What can hang from each mark
z_622: z_434
z_434: z_130 z_156
z_604: z_130 z_561
z_130: z_234 z_561 z_604
z_234: z_130
z_561: z_130 z_604
z_156: z_130

Each row was made from one small tree. The marks that hang from a mark follow it in brackets, in the order of their numbers. Every link used is in the known rows. Write each row's tree.
Known rows
z_622[z_434]: [ 3.272  1.417  5.522 -1.412  2.558 -0.281  0.158 -4.300  1.039 -3.127
 -0.545  3.875 -1.186 -4.362 -0.793 -5.704  0.068]
z_604[z_130]: [ 4.286  1.749  3.917 -2.639  3.359  0.185 -1.085 -4.701  0.495  0.020
 -1.072  2.574 -2.031 -3.501 -0.524 -3.894 -1.635]
z_156[z_130[z_234 z_561[z_604]]]: [ 1.871  0.220  3.685 -1.438  4.035 -2.281 -2.579 -4.154 -0.553 -0.004
 -0.442  6.388  0.938 -1.707 -0.938 -3.995  0.372]
z_622[z_434[z_156[z_130[z_604]]]]: [ 2.546 -0.528  2.592 -0.919  2.072 -0.774  4.576 -2.873  1.911 -4.642
 -4.067  1.559 -2.360 -2.586 -1.365 -2.983  0.293]
z_434[z_130[z_604[z_561]] z_156]: [ 3.530  3.365 -1.319 -0.438  0.915  1.205  3.483 -2.939  0.276 -2.120
 -4.250  0.904 -3.535 -1.199 -0.943 -2.124  4.759]
z_622[z_434[z_130[z_234 z_604[z_561]] z_156]]: [ 2.609  3.195 -0.218 -0.511  1.518 -0.438  3.193 -1.636  1.710 -5.669
 -2.157  0.410 -3.643 -0.319 -2.643 -3.093  3.424]
z_604[z_130 z_561]: [ 5.384  1.935  3.797 -1.828  1.795  0.221 -1.449 -4.146  0.848  0.705
 -0.399  1.221 -2.576 -3.700  0.369 -3.174 -0.803]
z_622[z_434[z_156]]: [ 3.718  0.408  3.937 -2.179  1.320  0.554  1.849 -3.036  1.577 -3.307
 -2.203  1.560 -2.902 -4.010 -0.103 -4.034  1.772]
z_434[z_156[z_130]]: [ 2.640 -1.137  2.661 -2.403  0.811  1.112  0.818 -2.603 -0.340 -1.715
 -2.696  1.455 -2.188 -3.756 -0.180 -2.405  2.351]
z_604[z_561[z_130]]: [ 2.607  3.402  2.244 -0.325 -0.895  1.354 -0.999 -4.790  0.076 -1.461
  1.446  1.190 -0.819 -5.030  1.679 -4.680  3.337]
z_234[z_130]: [ 2.761  3.325  1.961 -0.112  0.089  1.787 -1.415 -5.640 -0.687 -0.520
  0.991  2.476 -1.991 -2.131 -0.785 -5.836  1.205]
z_561[z_130[z_234 z_604]]: [-0.614  6.406 -0.294  0.140  1.032 -0.577  0.404 -5.532  0.124 -3.676
  1.494  2.013 -0.174 -2.391 -1.668 -4.790  2.933]
z_434[z_130[z_604] z_156]: [ 2.541  3.036 -1.250 -1.305  2.388  1.102  3.495 -3.614 -0.288 -2.727
 -4.844  2.335 -2.957 -0.966 -1.899 -3.069  4.050]
z_234[z_130[z_604]]: [ 2.336  5.378  0.215  1.267  0.517  0.648  1.183 -6.359 -0.514 -0.872
 -0.324  2.292 -2.049 -0.606 -1.847 -5.340  1.035]
z_622[z_434[z_130[z_234] z_156]]: [ 2.360  0.867  1.606 -2.795  2.578  0.767  0.626 -1.355  0.845 -6.018
 -1.284  2.213 -3.107 -1.678 -2.528 -4.496  2.416]
z_434[z_130[z_234 z_604] z_156]: [ 1.219  4.295 -2.027 -1.442  2.163  0.465  2.168 -2.653 -0.380 -3.831
 -2.752  1.785 -2.921  0.168 -3.372 -2.708  4.489]
z_622[z_434[z_130[z_234]]]: [ 1.884  2.112  3.335 -1.995  3.944 -0.082 -1.181 -2.486  0.561 -5.886
 -0.007  4.158 -1.626 -2.163 -3.230 -6.061  1.137]
z_130[z_234 z_561 z_604]: [-0.252  5.331  1.426 -0.673  3.180 -2.736  0.416 -5.850  0.155 -0.358
 -0.288  3.782 -0.728 -0.994 -2.406 -5.177  3.156]
z_622[z_434[z_156[z_130[z_561 z_604]]]]: [ 1.597 -1.639  2.941 -1.451  3.319 -1.968  4.854 -3.901  2.251 -3.237
 -4.488  2.463 -2.187 -2.361 -0.913 -4.235  1.177]

Which tree is each row?
[ 4.892 -1.257  2.818 -2.389  5.146 -0.226  1.831 -3.358  0.943 -2.486
 -4.795  6.076 -1.874 -1.590 -0.229 -5.024  1.243]  z_622[z_434[z_130[z_561[z_604]] z_156]]
[ 2.200  1.978  3.366 -3.294  4.499 -1.776 -2.532 -4.871  0.997  0.432
  0.451  3.067 -1.895 -2.148 -1.451 -4.938 -0.230]  z_604[z_130[z_234 z_561]]
[ 0.064  3.233  1.642 -0.172  2.183 -1.668  0.443 -3.767 -0.229 -2.982
 -0.542  2.674 -0.341 -1.509 -3.118 -3.095  1.138]  z_156[z_130[z_234 z_604]]
[ 4.017  2.402  2.279  0.086  2.379  0.109 -1.594 -6.767 -0.562  1.810
 -0.323  5.871 -0.771 -0.702  0.456 -5.960  0.039]  z_234[z_130[z_561[z_604]]]
[ 4.186  1.920  0.598 -0.375  1.775  0.459  4.770 -2.295  1.719 -4.651
 -4.191  0.988 -3.737 -1.580 -1.198 -3.317  2.913]  z_622[z_434[z_130[z_604[z_561]] z_156]]
[ 1.438  2.389 -0.061 -0.368 -0.653 -0.729  1.933 -2.066  0.534 -2.404
 -1.280 -1.019 -2.558 -1.237 -1.505 -0.821  3.587]  z_434[z_156[z_130[z_234 z_604[z_561]]]]
[ 0.809  1.557  0.116 -3.538  2.963  0.353 -0.500 -2.859 -0.138 -1.841
 -2.026  3.001 -2.884 -1.045 -1.844 -4.456  5.526]  z_434[z_130[z_234 z_561] z_156]
[ 3.859  3.133  3.081 -1.861  1.800 -0.506 -2.819 -3.356  0.914 -0.381
  1.796  0.609 -2.492 -2.706 -1.004 -2.762 -0.259]  z_604[z_130[z_234] z_561]
[ 0.191 -0.045  2.120 -1.728  2.894 -2.866  3.255 -3.110  2.366 -4.206
 -2.442  1.835 -2.384 -1.099 -2.196 -4.032  1.725]  z_622[z_434[z_156[z_130[z_234 z_561 z_604]]]]
[ 4.209  0.125  0.803 -2.383  4.275  0.523  0.876 -3.975 -0.541  0.135
 -4.867  5.863 -1.696 -1.022  0.152 -3.779  3.090]  z_434[z_130[z_561[z_604]] z_156]
[ 5.083  2.723  3.032 -1.853  4.159 -1.067 -3.016 -4.250  0.078 -0.218
  0.325  4.358 -0.702 -1.600 -1.355 -2.761 -3.104]  z_561[z_604[z_130[z_234]]]
[ 0.096 -0.690  2.232 -3.271  1.749 -0.981 -0.428 -2.772  0.268 -1.012
 -1.295  1.898 -2.142 -2.362 -0.958 -3.391  3.835]  z_434[z_156[z_130[z_234 z_561]]]
[ 3.356  0.207  1.887 -2.684  4.867 -0.843  0.471 -2.522  1.110 -3.601
 -2.678  5.493 -1.930 -0.351 -1.580 -4.762  1.706]  z_622[z_434[z_130[z_234 z_561[z_604]] z_156]]
[-0.790  2.359  2.085 -0.751  3.455 -2.998  0.579 -4.755  0.210 -1.308
 -1.089  3.636 -0.255 -1.122 -2.633 -4.538  2.053]  z_156[z_130[z_234 z_561 z_604]]
[ 3.462  5.794  0.168  2.186 -1.032  0.643  0.995 -5.889  0.066 -0.362
  0.059  0.637 -2.545 -0.819 -0.724 -4.583  1.837]  z_234[z_130[z_604[z_561]]]
